What can hang from each mark
gatok: kidu
nobor: koduk
fubog: kidu
gusit: kidu
koduk: kidu nobor
vodi: kidu
kidu: fubog gatok gisub gusit kimoz

Every row comes from one small tree of marks. The marks that hang from a mark follow it in brackets, in alphabetical order. Every link used is in the known rows. Which tree was each row made from?
Known rows
koduk[kidu[gatok kimoz]]: [-0.454 -0.348 -0.679  3.551  5.974 -4.154 -2.624  2.860  2.714 -1.594
 -0.148 -2.617 -0.521  2.571 -4.689  2.208 -1.013]
fubog[kidu[gatok gisub gusit kimoz]]: [-2.205 -2.571 -0.070  2.587  4.638 -3.133 -1.915  3.116  3.940 -3.077
 -6.927 -4.146 -0.891  2.352 -2.240  4.778  1.858]
gatok[kidu[gisub gusit kimoz]]: [-0.467 -1.957 -1.232  2.689  3.635 -1.248 -1.850  3.073  3.248 -7.655
 -2.312 -5.061  2.037  1.430 -3.044  5.005  1.997]
gatok[kidu[fubog gisub gusit kimoz]]: [ 1.989 -2.385  0.316  1.037  5.988 -1.617 -2.151  3.916  4.495 -5.337
 -3.334 -5.330  1.476  2.307 -2.713  6.049 -0.708]
kidu[gatok kimoz]: [-0.530 -2.453  0.782  2.383  3.357 -3.849 -3.704  1.500  3.054 -0.257
 -2.481 -3.710 -2.250  3.519 -0.435  1.490 -1.506]
gatok[kidu[gusit]]: [-3.103  1.361 -0.395  0.831  2.258 -0.679 -0.770  1.799  0.710 -5.592
 -1.481 -0.682  2.510 -0.160 -6.428  3.397  2.007]
nobor[koduk]: [ 4.596 -1.944 -2.728 -0.979  0.252  2.037  1.613  1.424  0.328  0.447
  0.132 -3.731  0.743  1.247 -1.655  0.650 -2.658]
fubog[kidu[gatok gusit kimoz]]: [-3.452 -1.653 -0.689  1.405  4.587 -4.425 -1.306  3.567  3.298 -2.764
 -6.146 -2.823 -1.394  1.778 -7.040  4.271  0.414]
gatok[kidu]: [-1.436  4.740  0.766  1.183  1.938 -1.677 -0.613  0.917 -0.585 -2.096
 -0.192 -1.015  2.386 -0.599 -4.634  2.089  2.084]
gusit[kidu[fubog gatok gisub]]: [ 0.906  1.886  2.453  0.981  5.434 -5.381 -4.153  0.327  3.102  2.091
 -3.522 -1.449  1.455  0.475  5.380  4.142  0.775]
vodi[kidu]: [-0.172  2.142 -0.806  0.074 -0.204 -2.346 -2.254  2.602 -1.192  0.912
  0.264 -0.159  2.426 -1.854 -5.572  3.447  2.014]
nobor[koduk[kidu[gisub]]]: [ 5.620 -1.373 -3.482  1.138  2.827  2.188  1.354  2.369  1.101 -0.868
  0.857 -4.260  2.211  1.402 -1.179  1.826 -1.448]
nobor[koduk[kidu[gisub gusit]]]: [ 4.213 -4.005 -4.505  0.871  3.095  2.835  1.220  2.915  2.216 -3.788
 -0.217 -4.171  2.424  1.866 -2.737  2.971 -1.562]
koduk[kidu[fubog gatok gusit] nobor]: [ 1.729  2.710 -0.832  0.074  8.564 -3.157 -2.478  4.427  5.997  0.750
 -1.294  2.695 -0.880  2.266 -1.741  3.622 -3.933]
koduk[kidu nobor]: [ 2.708  6.059 -3.100  0.897  4.714 -2.466  0.601  3.178  2.656  0.436
  3.186  2.929  0.510 -0.901 -1.202  1.223 -1.311]
koduk[kidu[gatok gisub kimoz]]: [ 0.883 -1.202 -0.200  4.734  5.977 -2.995 -3.254  2.337  3.398 -1.831
 -1.078 -3.752  0.043  3.193  0.250  2.651  0.239]
kidu[gatok gusit kimoz]: [-2.645 -6.539 -0.708  1.938  3.592 -2.922 -3.872  2.664  4.766 -4.636
 -4.124 -3.414 -2.101  4.304 -2.867  3.135 -1.670]
gusit[kidu[fubog gatok gisub kimoz]]: [ 2.152 -0.603  0.930  1.603  6.838 -7.220 -4.609  2.211  4.972  0.334
 -3.415 -4.359  0.454  1.637  3.983  5.225 -0.476]
fubog[kidu]: [-1.452  3.594 -0.157 -0.216  1.624 -1.978  1.831  1.545 -0.565  0.922
 -2.765 -0.032  0.272 -1.728 -4.807  1.741  1.948]
fubog[kidu[gisub]]: [-0.237  2.826  0.542  0.974  1.659 -0.849  1.220  1.060  0.103  0.619
 -3.627 -1.451  0.735 -0.982  0.042  2.365  3.321]
nobor[koduk[kidu[gatok gusit]]]: [ 1.792 -2.912 -3.343  0.915  4.018  0.676 -0.258  2.799  2.263 -2.407
 -1.141 -3.112  1.315  2.879 -5.843  2.626 -2.591]

Which tree is each row?
[-0.676  0.836  1.113  2.924  4.425 -3.886 -1.828  2.310  2.511  0.480
 -5.624 -4.441 -1.066  1.813 -0.270  3.388  1.917]
fubog[kidu[gatok gisub kimoz]]
[-0.569 -3.012 -2.096  1.371  3.243 -1.735  0.658  3.647  3.271 -4.713
 -4.861 -3.965 -0.062  0.471 -3.162  4.675  1.673]
fubog[kidu[gisub gusit kimoz]]
[ 1.366 -0.544 -2.599  2.015  3.102 -5.527 -1.658  1.671  2.988 -3.556
 -0.248 -3.929  1.847 -0.978  2.602  4.260  1.874]
gusit[kidu[gisub kimoz]]
[ 1.090  6.745 -1.275  2.137  5.992 -3.753 -2.115  2.683  3.285  1.971
  1.126  2.876 -0.434  0.946 -0.133  1.244 -1.164]
koduk[kidu[gatok] nobor]
[-1.007 -7.663  0.054  3.467  3.715 -1.481 -4.832  1.871  5.639 -4.916
 -5.266 -5.017 -1.379  4.905  3.119  3.659 -0.034]
kidu[gatok gisub gusit kimoz]
[ 0.862  0.078  0.348  0.425  6.699 -8.425 -3.855  2.676  4.270  0.621
 -2.485 -3.059 -0.040  1.045 -0.794  4.797 -1.952]
gusit[kidu[fubog gatok kimoz]]
[ 1.859 -0.444  1.428  0.399  5.014 -5.719 -5.580  4.803  2.609  3.107
 -2.818 -3.438 -0.033  1.968 -5.577  5.575 -1.834]
vodi[kidu[fubog gatok kimoz]]
[-0.783 -4.609 -1.410  4.439  6.195 -2.087 -3.478  3.203  4.756 -5.424
 -2.397 -3.486  0.100  3.618 -1.607  4.050  0.144]
koduk[kidu[gatok gisub gusit kimoz]]
[ 3.762 -1.036 -1.091  0.333  5.467 -5.803 -1.927  2.606  4.275 -1.268
 -1.356 -4.296  1.222 -0.135  2.982  5.446 -0.636]
gusit[kidu[fubog gisub kimoz]]
[-2.544 -4.501  1.742  2.691  2.022  0.739 -4.203 -0.292  3.428 -2.817
 -5.339 -1.377 -0.142  3.511  4.920  2.245  1.641]
kidu[gatok gisub gusit]
[ 2.031 -8.205  1.994  1.483  6.877 -1.662 -5.082  3.227  7.279 -2.076
 -6.739 -5.539 -2.219  5.794  3.678  4.956 -3.313]
kidu[fubog gatok gisub gusit kimoz]
[-1.575  2.341  0.641  2.636  3.058 -5.231 -3.858 -0.587  1.830 -0.278
 -2.366 -1.160  2.145 -0.349  5.007  3.188  3.448]
gusit[kidu[gatok gisub]]
[ 2.490 -3.063  2.803  0.333  6.494 -4.290 -4.034  2.686  4.755  2.649
 -3.811 -4.154 -2.974  4.624 -0.074  2.724 -4.736]
kidu[fubog gatok kimoz]
[ 0.210 -2.062  2.243  0.498  3.867 -1.958 -5.979  3.370  2.740  0.977
 -5.288 -1.503  1.736  1.906 -1.441  6.382  0.688]
vodi[kidu[fubog gatok gisub gusit]]
[ 0.641 -1.545 -0.218 -0.059  5.978 -2.632 -1.647  4.574  3.825 -5.034
 -2.518 -4.016  0.902  1.742 -7.495  5.639 -2.018]
gatok[kidu[fubog gusit kimoz]]
[ 6.106 -4.334 -3.187 -0.486  4.947  2.730  1.085  3.693  3.266 -2.002
 -1.083 -4.322  1.914  2.451 -2.431  3.775 -3.556]
nobor[koduk[kidu[fubog gisub gusit]]]
[ 5.079 -3.778 -3.625 -1.393  4.870  1.719  1.424  4.027  2.783 -1.730
 -0.213 -3.480  1.453  2.029 -6.356  3.350 -4.691]
nobor[koduk[kidu[fubog gusit]]]
[ 0.438 -5.086  3.694  0.632  5.046  0.578 -4.607  0.856  4.965  0.076
 -6.743 -1.818 -0.961  4.580  5.400  3.521 -1.612]
kidu[fubog gatok gisub gusit]
